Every row comes from one small tree of marks. The marks that hang from a mark follow it in brackets, in alphabetical order. Every link used is in the known rows. Which tree was each row made from?
Known rows
fizur{pata{gofozop}}: [-1.565  0.121 -1.337 -1.466  1.654 -0.172 -0.423  0.879  0.884 -0.461
  3.232  1.126 -1.480  0.696 -2.027  1.203  0.446 -0.144  2.527 -0.740
 -2.029]
fizur{dakina gize mose pata{gofozop}}: [-1.601  1.729 -3.684 -0.964  0.483 -2.095  0.923  1.226  1.217 -1.740
  3.807  1.225 -0.759  0.676 -1.410  3.299  1.103 -1.031  4.472 -1.140
 -2.721]
fizur{mose pata tobe}: [-1.745  1.030  0.096 -2.515  0.651 -0.349 -0.666 -0.747  0.494 -1.260
  1.456  0.433  0.221 -3.022 -1.818  1.420  1.174 -1.461  3.478 -0.959
 -3.073]
tobe{bakubi fizur{mose}}: [-0.450  1.816  1.841 -2.180 -0.196 -0.945  0.566 -2.302 -0.468 -1.898
 -0.124 -0.893 -2.307 -1.660 -0.320  2.701  1.979  0.857  1.450 -2.167
 -0.258]
fizur{dakina gize mose pata tobe}: [-1.302  2.524 -1.723 -1.509 -0.778 -1.604 -0.207  0.595  0.918 -1.069
  2.947 -0.453  0.123 -2.690 -0.656  3.215  1.538 -1.970  4.620  0.365
 -2.721]
vusotof{dakina}: [-0.357 -0.708  0.185 -1.225 -0.150 -0.769  1.617 -0.269 -2.130 -0.321
  1.710  1.098 -0.942 -3.226  1.133  1.443  0.625 -0.106  0.032 -0.527
  0.504]
tobe{bakubi fizur{dakina pata}}: [-0.438  1.540  2.163 -1.791 -0.067 -0.368  0.312 -0.353 -0.504 -0.260
  0.896 -3.371 -2.131 -0.146 -0.470  4.142  2.974 -0.095  3.632  0.216
 -0.371]
fizur{mose tobe{bakubi}}: [-0.837  1.357  1.494 -3.253 -0.893 -0.878  1.681 -2.360 -0.093 -0.955
  2.277 -1.583 -1.060 -3.485 -0.297  1.504  2.338  0.213  2.843 -0.810
 -1.233]
tobe{bakubi fizur{gize pata}}: [-0.616  2.642 -0.663 -0.895 -0.383 -0.783 -3.285 -0.767  1.651 -1.174
  1.059 -1.741 -3.026 -0.930 -1.885  3.538  1.839  0.510  2.831  0.151
  0.060]
gize{fizur{dakina mose pata} gofozop}: [ 1.343  0.319  0.686 -0.569  0.267 -1.293 -0.169 -0.808 -2.072  0.128
  0.680 -1.421 -0.987 -2.998 -0.314  3.021 -1.382 -1.675  4.388 -2.120
 -0.594]
tobe{bakubi fizur{dakina gize}}: [ 0.714  2.614  0.641 -0.999 -2.034 -1.177  0.143  0.070  0.113 -0.588
  1.505 -2.788 -3.054 -0.744  1.522  4.011  2.033  0.276  2.250  1.291
  1.385]
gize{fizur{dakina tobe} gofozop}: [ 2.645  1.872  2.558 -1.877 -1.768  0.072  0.767  0.333 -2.311  1.407
  1.874 -3.458 -1.737 -3.745  2.314  1.060 -1.384 -1.574  3.356  1.762
  1.350]
fizur{pata}: [-0.900 -0.882  0.199 -0.524  1.070  0.339 -2.326 -0.021  0.075 -0.331
  1.144  0.575 -1.067 -1.536 -1.190  1.580 -0.013 -0.213  1.933 -0.278
 -1.058]
gize{fizur{dakina pata tobe} gofozop}: [ 1.669  1.749  1.733 -1.993 -0.687  0.026 -0.567  0.318 -1.610  1.248
  1.918 -3.545 -1.501 -3.396  0.026  2.015 -0.920 -2.362  4.809  1.355
  0.057]
gize{fizur{pata} gofozop}: [ 1.699 -0.115  0.727 -0.121  0.502 -0.074 -3.229 -0.550 -1.258  0.725
  0.708 -1.168 -2.016 -3.118 -1.028  1.684 -2.626 -0.833  2.744 -0.812
  0.766]
tobe{bakubi fizur{gize{gofozop}}}: [ 0.811  3.493  0.590 -0.306 -0.665 -2.348 -3.633 -0.535 -0.277 -1.379
 -0.185 -2.446 -4.182 -2.254  1.050  2.148  0.555  0.986  1.503 -0.241
  1.721]
vusotof{dakina zakenu}: [-1.697 -0.586  2.190 -1.840  0.028 -0.274  1.120 -0.935 -2.517 -0.696
  1.850 -0.188 -1.217 -3.061  1.089 -0.367  1.531  0.689  0.896 -1.399
  1.417]
gize{fizur}: [ 2.296 -0.710  0.878 -1.030 -1.096  1.534 -0.209 -1.182 -0.755  0.792
  1.631 -0.496 -1.771 -2.590  0.048  1.632 -2.297 -0.196  1.316 -0.294
  1.379]
tobe{fizur{gize}}: [ 0.369  2.546 -0.322 -0.458 -0.833 -0.203 -2.638  0.091  0.817 -1.460
  0.197  0.769 -2.743 -1.239  0.641  2.084 -0.429 -0.012  0.738  0.357
  0.978]
tobe{bakubi fizur{dakina gize{gofozop}}}: [ 1.447  3.422  1.175 -0.165 -1.340 -2.557 -1.883  0.275 -1.202 -0.551
  0.548 -3.686 -3.813 -1.738  2.282  3.353  1.212  0.313  2.403  0.714
  1.865]
tobe{fizur}: [ 0.182  1.456  2.047 -1.555 -0.129  0.431 -1.132 -0.149 -0.653 -0.982
 -0.373  0.374 -2.307 -0.784  0.586  1.509  0.053  0.045  0.060 -0.291
  0.259]
tobe{bakubi fizur}: [-0.067  1.597  2.610 -1.924 -0.461 -0.014 -0.391 -1.523 -0.379 -0.773
  0.246 -2.201 -3.050 -1.173  0.139  2.383  1.857  1.211  1.110 -0.497
  0.864]

Write each row's tree
[ 0.755  2.520 -0.453 -0.836 -0.771 -1.912 -3.636  0.914 -0.068 -0.395
  1.735 -0.572 -2.289 -3.710  1.583  0.130 -0.811 -0.589  1.670  1.234
  0.517]  fizur{gize{gofozop} tobe}
[ 0.354  0.460 -1.368 -1.857  0.289  1.095 -0.007 -0.024  0.675  0.125
  3.472 -0.142 -1.837  0.034 -2.824  1.852 -1.435 -0.595  3.455 -0.701
 -0.728]  gize{fizur{pata{gofozop}}}
[ 0.289  1.120 -1.286  0.551  0.288 -3.015 -3.059 -0.439 -0.573 -1.704
  0.400  1.258 -1.884 -3.198  1.314  1.206 -1.161 -0.390  1.208 -2.169
 -0.100]  fizur{gize{gofozop} mose}
[ 1.162  2.610  0.121 -0.775 -1.231 -2.150 -1.560  1.873 -1.067 -0.054
  2.242 -1.828 -1.956 -3.384  2.693  1.341 -0.198 -1.242  2.655  2.175
  0.320]  fizur{dakina gize{gofozop} tobe}
[-1.212 -0.539  0.203 -0.853  0.998 -0.913  1.220 -0.101 -0.900 -0.735
  1.517  0.253  0.268 -1.549 -0.531  3.323  1.110 -1.316  3.287 -1.701
 -2.334]  fizur{dakina mose pata}
[-0.051  0.836 -1.370 -2.400  0.003 -0.124  3.420 -0.450 -0.106 -0.598
  3.735 -0.130 -0.878  0.148 -1.920  3.340 -0.401 -1.567  4.904 -1.582
 -2.053]  gize{fizur{dakina mose pata{gofozop}}}
[-0.608  2.449 -1.555 -3.848 -0.201  0.572  1.643 -0.874  1.174 -0.846
  3.783 -0.031 -0.589 -1.268 -3.477  1.704 -0.361 -1.772  5.158 -1.061
 -2.848]  gize{fizur{mose pata{gofozop} tobe}}
[-0.756  1.013  1.493 -2.668 -0.766 -0.189  1.291 -0.076 -0.186  0.799
  3.360 -3.852 -0.985 -2.193 -0.466  2.926  3.340 -0.620  4.839  1.680
 -1.127]  fizur{dakina pata tobe{bakubi}}
[ 3.082 -0.091  2.123 -0.377 -1.141 -0.155 -0.011  0.052 -2.906  1.436
  1.024 -2.355 -2.057 -2.849  2.238  1.825 -2.380 -0.803  2.279  0.185
  1.943]  gize{fizur{dakina} gofozop}
[-2.154  2.961 -0.189 -3.019  1.371 -1.313  0.799 -1.231  1.189 -2.349
  1.771 -0.587 -2.194  0.893 -3.211  3.241  2.854  0.453  3.655 -2.768
 -2.596]  tobe{bakubi fizur{mose pata{gofozop}}}
[-0.264  2.881 -0.970 -0.830 -0.500 -1.087 -1.593 -0.732  0.742 -2.317
 -0.254  1.566 -2.074 -1.605 -0.044  2.501 -0.149 -0.447  1.316 -1.503
 -0.478]  tobe{fizur{gize mose}}
[ 0.317  1.590  0.295 -2.843 -1.190  0.623  2.125 -0.780 -0.330  0.056
  2.521 -1.610  0.132 -3.001 -1.168  3.162  0.115 -2.416  5.403 -0.051
 -1.677]  gize{fizur{dakina mose pata tobe}}
[ 2.387  1.146  1.770 -2.756 -2.570  1.384  2.620 -0.086 -1.244  1.015
  3.040 -2.738 -1.251 -3.099  1.342  1.957 -0.789 -1.621  3.358  1.980
  0.758]  gize{fizur{dakina tobe}}
[ 0.851  1.138  0.304 -2.637 -0.937  1.916 -0.890 -0.731  0.628  0.619
  2.354 -1.523 -1.066 -2.874 -1.992  1.634 -0.898 -1.614  3.884  0.880
 -0.324]  gize{fizur{pata tobe}}
[-0.544  2.642 -0.745 -0.494 -0.632 -0.811 -2.132  1.168  0.766 -1.038
  0.867 -0.675 -1.943 -0.345 -0.174  3.955  0.836 -1.373  3.089  1.097
 -0.330]  tobe{fizur{dakina gize pata}}
[-0.389  1.164 -1.773  0.662  0.631 -3.200 -2.208  0.691 -0.783 -1.276
  0.780 -0.124 -1.059 -2.397  0.342  3.155  0.016 -1.276  3.623 -1.495
 -1.293]  fizur{dakina gize{gofozop} mose pata}
[-2.448  3.555 -3.834 -2.596  0.165 -1.372 -0.480  0.646  2.493 -2.172
  3.935  1.312 -0.969 -1.088 -2.724  1.637  1.119 -1.245  4.495 -0.404
 -3.568]  fizur{gize mose pata{gofozop} tobe}
[-0.686  1.135 -2.278  0.694  1.225 -2.926 -4.314 -0.204 -0.087 -1.712
  0.607  1.169 -1.420 -3.179 -1.113  1.818 -0.767 -0.788  2.697 -2.307
 -1.340]  fizur{gize{gofozop} mose pata}
[-0.234  2.082  2.587 -2.070 -0.702 -1.092  2.623 -1.448 -1.280 -1.392
  0.423 -2.097 -1.889 -1.032  1.094  3.842  2.773 -0.048  2.554 -1.371
 -0.399]  tobe{bakubi fizur{dakina mose}}
[-0.941  0.552 -2.347 -0.017  0.077 -1.762 -0.574  0.401  0.377 -1.089
  2.152  0.720 -0.289 -1.612 -0.390  3.827  0.709 -1.309  3.767 -0.848
 -2.021]  fizur{dakina gize mose pata}
[ 0.945  3.075  0.253  0.213 -0.163 -1.712 -4.482  0.534 -0.273 -1.434
 -1.107 -0.047 -3.505 -2.130  1.335  1.437 -1.155 -0.164  0.716 -0.148
  1.523]  tobe{fizur{gize{gofozop}}}
[ 1.327  1.019 -0.438  1.023 -0.502 -2.365 -2.094  1.620 -1.600 -0.076
  1.345 -0.988 -2.202 -2.419  2.815  1.903 -0.951 -0.501  1.622  0.664
  1.178]  fizur{dakina gize{gofozop}}
[ 1.214  1.356  1.514 -2.900 -2.202  0.726  1.834 -1.088 -0.035  1.344
  3.686 -5.094 -1.514 -2.916 -1.280  3.322  1.452 -1.279  5.603  1.923
  0.051]  gize{fizur{dakina pata tobe{bakubi}}}
[-1.300  1.646  1.399 -1.497  0.875 -0.547  0.651 -0.191 -0.717 -1.683
 -0.215  0.112 -0.560 -0.311 -0.415  3.826  1.581 -1.340  3.270 -1.629
 -2.067]  tobe{fizur{dakina mose pata}}
[ 0.211  2.258 -1.024 -3.490 -0.651  1.366  0.618  0.122  1.212  0.392
  4.103 -1.038 -1.473 -0.929 -2.778  1.122 -0.702 -1.389  4.532  0.913
 -1.511]  gize{fizur{pata{gofozop} tobe}}
[ 0.905  0.221  0.033 -0.528  0.892 -0.869 -2.271 -1.599 -1.005 -0.477
  0.218 -0.197 -1.249 -3.333 -1.530  1.921 -2.467 -1.092  3.487 -2.876
 -0.645]  gize{fizur{mose pata} gofozop}
[ 0.796  0.589 -0.884 -1.819 -0.341  0.716  2.128  0.770 -0.184  0.430
  4.024 -1.290 -1.539  0.562 -1.601  2.822 -0.628 -1.329  4.522  0.157
 -0.686]  gize{fizur{dakina pata{gofozop}}}
[-2.115  4.096 -3.163 -1.746  0.625 -1.508 -1.499  0.326  2.338 -3.128
  1.671  1.986 -2.151  1.010 -2.707  2.627  0.726 -0.830  3.398 -1.942
 -2.455]  tobe{fizur{gize mose pata{gofozop}}}
[ 2.088  0.244  0.823 -0.672 -0.138 -0.586 -0.854 -1.818 -2.001 -0.331
  0.052 -0.277 -1.743 -3.784  0.442  1.229 -2.940 -0.810  1.795 -2.777
  0.608]  gize{fizur{mose} gofozop}
